Each row was made from one walk, in order. Every step used is in the known rows, and no mark comes twice. Write each row's walk.
In the rows, 128 means zero.
Known rows:
foma, sisug: [156 144 124 103 168  94 131 151 165 102  97 108 161 123 144 125 148 108
 104 146 160 122 146 123  77 174 163 114 124 143 143 140 131 123 110 106
 146 139  80 108 139 134]
foma, sisug, vipet, bisonin: [150 154 148 138 154  81 139 172 199 105  49 113 169 144 101 157 177 122
 116 133 169 152 137 125 102 142 147 120  97 174 171 143 114  79 129 129
 154 132  70 105 168 105]
dipo, foma, sisug, vipet, bisonin, lubu: [128 168 131 119 130 131 169 187 184 117 108 122 185 148 128 128 187 154
 169 101 157 108 134 156  98 144 162  98  70  94 134 133 120 122 109 135
 102 161 110  72 180 111]
vipet, sisug: [134 147 158 139 172  97 130 104 152 124 137 138 146 120 107 100 126 121
  86 156 124 157 136 143 134 175 149 158  73 157 119 157 156 105 109  85
 148 150 126 124 139 158]
vipet, sisug, lubu, ravuv, vipud, motuf: [115 179 149 109 208  79  86 158 151 145 144 149 155 124  89 121  97 126
  95 167 135 173 147 135 100 188 189 160  58 201  98 152 164 110 138 114
 126 152 120  90 144 143]
sisug, vipet: [104 117 152 158 104 124 140 157 149 118  93 136 147 145  78 154 160 125
 135  94 140 162 134 130 150 102 115 139 124 153 145 134 105  79 157 145
 128 107 132 141 157 102]
foma, bisonin, lubu: [130 167 146  99 136 134 102 115 132 141  41 103 112 134 156  71 162 101
 153 126 136  88 133  97 112 115 140  93 141 135 115 156 158 127 102 142
  95 113 138  77 172 134]
vipet, bisonin, foma, sisug: [186 204 138 166 157 115 151 145 158 135  81 121 152 155  95 133 139 143
 121 154 117 122  97 153 126 147 141 106  62 168 160 128 121 110 122 161
 131 160  84  69 175  98]
ravuv, dipo, foma, sisug, lubu, bisonin: [ 93 171 146 108 155 133 153 184 162 163 116 165 203 142 112 119 142 178
 120 114 165  83 139 155 121 187 179 117  92  91  75 119 139 181 128 114
  66 173 150 111 108  79]
dipo, foma, bisonin: [135 160 111 119 107 154 136 140 162 166 118 118 159 116 170  98 153 143
 170  88 125  83 143 138 108 124 153  96  93  67  77 126 142 161  99 128
  80 162 142  72 161 146]
dipo, foma, sisug: [141 153 104 105 137 135 159 170 172 127 149 121 184 122 163 120 156 142
 150 108 146  95 146 154  81 167 171  97  89  70 110 124 127 155 100 111
 103 170 109  82 153 138]
ravuv, dipo, foma: [ 97 149 141 136 125 156 153 155 136 150 146 161 194 137 121 113 135 172
 122 114 133  85 131 179 142 155 155 133  80  69  84 106 154 186 119 109
  70 171 159 126 101  81]
dipo, foma, bisonin, vipet, badum: [135 169 123 127 133 171 120 153 170 186 140 132 169 136 156  88 139 129
 164  82 118  65 147 134 131 122 139 128  97  71  94 135 148 156 121 121
  90 163 137  61 183 123]
lubu, ravuv: [ 97 144 113 119 158 154 111 168 134 144 147 111 128 115 129 142 103 132
 102 153 129 119 147 115 103 143 156  93 102 152 127 107 152 114 151 153
 118 150 113  83  80 140]
bisonin, lubu, sisug, vipet: [ 80 148 157  92 122 152 129 141 116  80  94 149 124 175  74  82 184 134
 145 103 176 125 129 123 109 109 153 105 152 138 146 170 144  52 145 122
  99 117 158  84 140 125]
lubu, ravuv, vipud, motuf: [106 179  95 110 134 134  81 174 139 136 133 102 156 119 127 156  97 116
 111 154 136 116 121 147  89 147 196 111  93 169 112 110 163 129 149 162
 137 147  97  60 108 114]
vipet, badum: [107 143 129 121 135 195 124 155 150 147 155 129 116 143  70 133 108 113
 121 146 125 116 155 106 155 153 110 142 112 150 160 123 150 107 106 103
 124 105 108 138 137 101]
bisonin, lubu, sisug, vipet, badum: [ 73 154 159  89 125 177 130 152 126  89 105 147 121 177  55  84 179 131
 146 110 175 123 140 116 117 118 149 112 145 145 156 168 149  43 138 117
  99 107 150  86 145 114]
vipud, motuf: [152 136 112  99 125 128 105 156 146  95 129 127 115 115 120 180 139 127
 126 166 118 153 103 155 109 119 149 163  98 132 151 142 167 156 101 110
 161 128 123 115 153 123]
bisonin, vipet: [138 135 156 151 169 122 100 135 133 157 157 152 159 162 141 106 113 112
 126 102 115  96 112 128 155 100 110 184 152 119 141 148 128 135 193 130
 142 144 130  98 161 100]
ravuv, lubu, bisonin, foma: [ 98 154 126 100 109 158 123 183 132 178  84 175 138 123  75  89 110 141
 151 102 131  75  85 118 130 120 163  72 129 160 112 111 119 110 130 181
 126 128 133  93  95  96]
foma, bisonin: [147 156 131 118 127 123  99 108 149 159  54 106 124 111 157  94 141 106
 133 113 126 107 142  97 116 119 137 111 134 135  98 145 150 131 110 134
 110 125 126  92 155 146]
tade, foma, dipo: [174 150 171 161 172 143 146 166  86 135 155  63 191 144 138  81 125  92
 106 119  90 150 118 142 154 123 138  95  97 149 101 106 146 185 118 147
  76 150 116 142 167 122]
vipet, bisonin, foma, sisug, lubu, ravuv: [168 210 140 150 183 114 137 174 158 150  89 126 152 157  86 139 120 150
 119 159 117 129 112 138 111 156 152  97  56 187 154 122 119 107 138 176
 112 160  83  55 165  94]
tade, foma, sisug: [174 156 157 140 180 110 137 175 123 119 127  70 171 146 139 100 145  88
 103 111 101 129 114 152 116 172 162 104  90 172 103 127 129 150 110 126
 104 163 112 131 174 140]
vipet, sisug, lubu, bisonin, foma, dipo: [128 179 171 128 210  97 137 149 149 159 130 167 166 141  74  94 106 141
  89 149 138 165 140 116 138 191 165 134  87 179  95 162 135 119 141 122
 100 145 137 103 150 130]
ravuv, lubu, bisonin, vipet: [ 88 138 143  97 122 142 100 181 150 196  85 183 136 126 103  92 115 144
 159  92 139  74  90 100 141  93 148 106 148 156 116 123 125 109 157 170
 148 131 129  96  94  94]
tade, foma: [155 146 161 156 154 132 136 158  97 138 147  85 147 151 128  98 133 106
 118  99  82 135 102 157 153 140 138 114  92 160  94 119 129 156 124 141
  93 160 145 147 164 134]
dipo, foma, sisug, lubu, ravuv: [122 160 108  89 172 131 142 199 171 146 157 132 183 125 150 129 139 149
 152 113 153 108 167 137  62 177 183  93  81  98 100 117 123 149 120 127
  83 170 112  67 145 136]
dipo, foma, sisug, vipet: [129 146 118 119 124 128 166 185 183 121 132 123 196 135 138 132 174 142
 156  92 155 111 150 156  92 150 165 103  86  84 116 127 116 129 112 119
 104 160 110  88 166 125]
tade, foma, bisonin, vipet, sisug, lubu: [168 177 192 155 204 104  92 155 122 182 113  98 165 158 142  59 127  83
 114  80  74 129 116 132 153 140 145 143  92 185  71 150 149 154 144 138
  80 167 152 106 207 140]
lubu, bisonin, vipet: [107 154 149 132 148 133 135 144 166 184  94 167 130 157 116 129 126 158
 123  88 150  90  89 102 170 129 130 133 171 126 111 162 101 121 198 154
 143 150 158  92 124  99]

Write each row's walk:
[106 199 160 131 152 150 142 160 151 146  81 123 128 157 112 130 156 183
 151 162 133 102 103 144 135 122 147  96  52 144 150 120 156 120 125 172
 102 164 121  63 133  88] => vipet, bisonin, lubu, ravuv, dipo, foma
[ 77 155 144  98 199 118  93 201 120 174 142 163 148 138  94 142  89 156
 117 143 142 141 167 104 102 159 162 124 109 175  96 110 135 135 174 155
  64 136 141 104  96  98] => sisug, lubu, ravuv, dipo
[ 97 133 139 119 104 143 128 138 148  99 109 163 148 154  55 107 166 142
 113  73 184 169 151 127 107 106 158 124 146 139 115 166 131  26 162 102
 122 133 148  99 109 147] => lubu, sisug, vipet
[154 174 176 135 158 136 114 149  99 149  84  67 135 152 147  59 156  90
 138  98  86 106 103 138 140 133 146  94 102 168  82 137 150 152 108 151
  68 150 154 108 194 138] => tade, foma, bisonin, lubu
[ 85 136 129  84 104 143 111 174 147 183  72 172 123 106  94 101 121 151
 155 106 147  90  94 101 128 107 158  81 138 159 109 115 126 106 125 170
 142 121 129 110  79 110] => ravuv, lubu, bisonin
[ 88 126 152 150 106 169 136 180 167 131 112 139 140 156  36 154 147 113
 132 109 140 154 151 118 167 119 103 150 114 166 167 134 118  63 139 127
 126  90 118 146 163  81] => sisug, vipet, badum
[133 180 132 143 135 163 176 158 134 157 105 140 162 149  88 113 117 150
 106 117 143  99  96 116 158 154 150  72 144 121 106 136 107 142 156 173
  95 142 141  86 131  91] => lubu, bisonin, foma, dipo
[145 163 166 194 119 130 161 169 156 129  74 128 179 164  53 149 156 139
 129 114 130 166 114 142 168  91 112 120  81 165 169 126 107  85 157 179
 115 121 106 108 187  72] => sisug, vipet, bisonin, foma, dipo
[119 163 135  82 219  87 107 202 160 135 108 134 172 130 123 136 120 126
  97 155 168 128 176 106  62 194 185 107 112 178 122 126 134 132 142 123
 100 141  88  90 118 116] => foma, sisug, lubu, ravuv, dipo
[105 169 140 109 171 119 130 186 128 178 111 179 127 157  73 134 101 163
 140 104 147 134 126 101 130 167 148 109 146 169  92 142  81 124 178 177
  72 128 167  99 146  96] => sisug, lubu, bisonin, foma
[136 174 138 124 160 130 115 151 167 190 136 145 179 133 164  79 137 135
 165  83 117  91 148 134 114 132 154 137  86  83  75 151 143 156 133 121
  81 172 144  57 187 137] => dipo, foma, bisonin, vipet, sisug, lubu
[169 165 163 150 155 129 113 144 113 160  96  68 145 142 148  76 142  89
 122  92  82 120 112 137 143 135 143 102  94 168  73 129 146 157 112 142
  81 156 144 120 182 148] => tade, foma, bisonin
[ 78 155 130 124 164 160 113 174 131 152 138 131 160 121 113 133 101 148
  79 159 134 100 145 132 119 160 166 102  89 143 109  96 166 140 154 140
  94 160 125  95  57 106] => lubu, ravuv, dipo
[134 181 127 126 144 137 167 163 159 148  83 145 146 150  87 125 130 146
 104 111 152  85  93 125 133 191 165  78 138 142 109 149  92 118 152 156
 119 152 137  78 135 104] => lubu, bisonin, foma, sisug
[139 176 164 128 202  99  64 134 164 192  86 135 153 133 150  72 116  95
 110 118 118 107 152  95 123 129 144 153 115 163  98 167 166 122 165 129
 114 150 126  56 169 140] => foma, bisonin, vipet, sisug, lubu, ravuv
[144 170 170 126 219 105 120 213 118 145 131  92 182 153 121 102 126 106
  96 121 109 134 136 143 108 191 177 104  78 192  87 116 136 158 135 137
  69 170 122 121 152 121] => tade, foma, sisug, lubu, ravuv, dipo
[ 63 164 154  94 166 166 120 170 101 117 114 124 129 151 115 101 139 139
 122 163 140  81 127 129 116 147 159  90 111 138 140 123 168 132 142 152
  83 135 142  82 104  98] => bisonin, lubu, ravuv, dipo
[158 155 171 152 172 126 138 196 142 121 117  78 177 162  92 112 155  83
 105 102 109 144 126 148 135 168 148 115  85 192 124 128 125 118 117 125
 104 146 109 140 186 117] => tade, foma, sisug, vipet, badum
[129 169 152 150 118 148 145 147 151 108 100 156 177 164  36 102 163 147
 108  92 173 171 139 128 123  95 157 109 117 147 135 158 135  35 161 125
 112 143 121  75 131 125] => lubu, sisug, vipet, bisonin, foma, dipo
[ 88 137 140 116 106 175 126 153 159 110 122 166 144 160  27 110 161 130
 111  82 181 158 166 113 122 118 152 130 138 151 133 163 142  15 150  90
 121 121 136 105 110 134] => lubu, sisug, vipet, badum
[127 164 144  85 212  97 114 198 187 157  97 151 155 151 107 135 126 123
 120 128 177 117 154  82  98 188 164 129 143 175 134 158 108 111 156 121
 123 128  97  92 154 101] => foma, sisug, lubu, bisonin, vipet, badum
[ 96 165 170 117 220  90 104 156 145 154 145 164 159 127  83 107  98 141
  77 168 132 165 162 127 116 196 172 153  59 188  98 145 164 113 144 103
 102 158 134 110 114 140] => vipet, sisug, lubu, ravuv, dipo
[ 72 176 145  86 172 164 131 184 117 115 119 120 155 150 128  98 154 142
 129 159 150  68 133 139  92 164 179  80  95 120 133 123 168 138 128 141
  76 149 132  63 111 102] => bisonin, lubu, ravuv, dipo, foma, sisug
[177 175 116 140 163 130 149 163 125 106 136 126 180 151 101  99 120  94
  97 135 114  92 123 161  98 187 159 102 107 142 140 129 112 131 127 133
 107 145  99  79 174 111] => bisonin, foma, sisug
[ 73 156 137  96 194 130 104 211 126 180 158 165 157 139 104 141  94 165
 133 132 141 131 168 115  98 161 166 115  96 153  86 106 138 150 169 157
  50 150 148  97 101 102] => sisug, lubu, ravuv, dipo, foma
[139 147 178 159 198 101 101 120 152 152 159 162 170 159 129  89 111 107
  97 120 110 118 119 140 158 130 125 203 109 140 136 169 149 120 180  99
 158 157 125  96 169 119] => bisonin, vipet, sisug
[123 154 169 120 206  77 109 134 144 142 140 165 144 129  90 104 114 131
 102 152 134 178 154 123 120 181 153 166  78 184 106 159 144 106 130  98
 118 140 137 125 149 150] => vipet, sisug, lubu
[104 182 150  96 156 148  94 138 131 155  45 101 127 132 147  74 149 114
 129 141 139  77 142 100 108 131 160  84 121 144 106 143 179 134 120 145
  77 130 137  58 137 124] => foma, bisonin, lubu, ravuv, dipo
[ 82 123 136  87  93 151  97 177 141 138  96 183 148 123  58  75 143 130
 149  84 161 129 131 116  94  76 168  99 132 167 122 127 148  44 132 136
 132 118 118 103  81 129] => ravuv, lubu, sisug, vipet
[163 151 169 154 169 104 139 188 135 116 108  76 179 155 113 108 161  90
 108  94 108 147 116 154 127 159 153 110  87 183 112 129 117 125 126 135
 104 155 117 134 185 125] => tade, foma, sisug, vipet
[173 170 129 163 150 163 161 154  87 123 168 117 205 147  96  85 100  99
  97 143 105 113 127 149 133 137 139  94 112 115 137 108 132 166 134 158
  78 130 103  90 170  95] => bisonin, foma, dipo
[136 163 162 190 109 125 156 167 162 131  71 137 152 169  46 158 159 146
 135 106 122 161 107 150 166  99 110 130  81 174 165 133  98  71 159 175
 123 128 119 109 184  78] => sisug, vipet, bisonin, foma
[112 177 137  96 151 147  93 135 132 149  48  96 112 125 156  78 152 106
 141 137 132  83 139  92 102 124 155  77 126 147 114 146 167 121 115 153
  89 123 130  52 149 136] => foma, bisonin, lubu, ravuv
[130 192 164 124 137 136 135 123 146 120  64 135 105 168  92 113 174 173
 154 140 154 133 102 126 126 103 143 106  95 156 158 153 149  69 124 149
 126 147 124  72 143 114] => vipet, bisonin, lubu, sisug
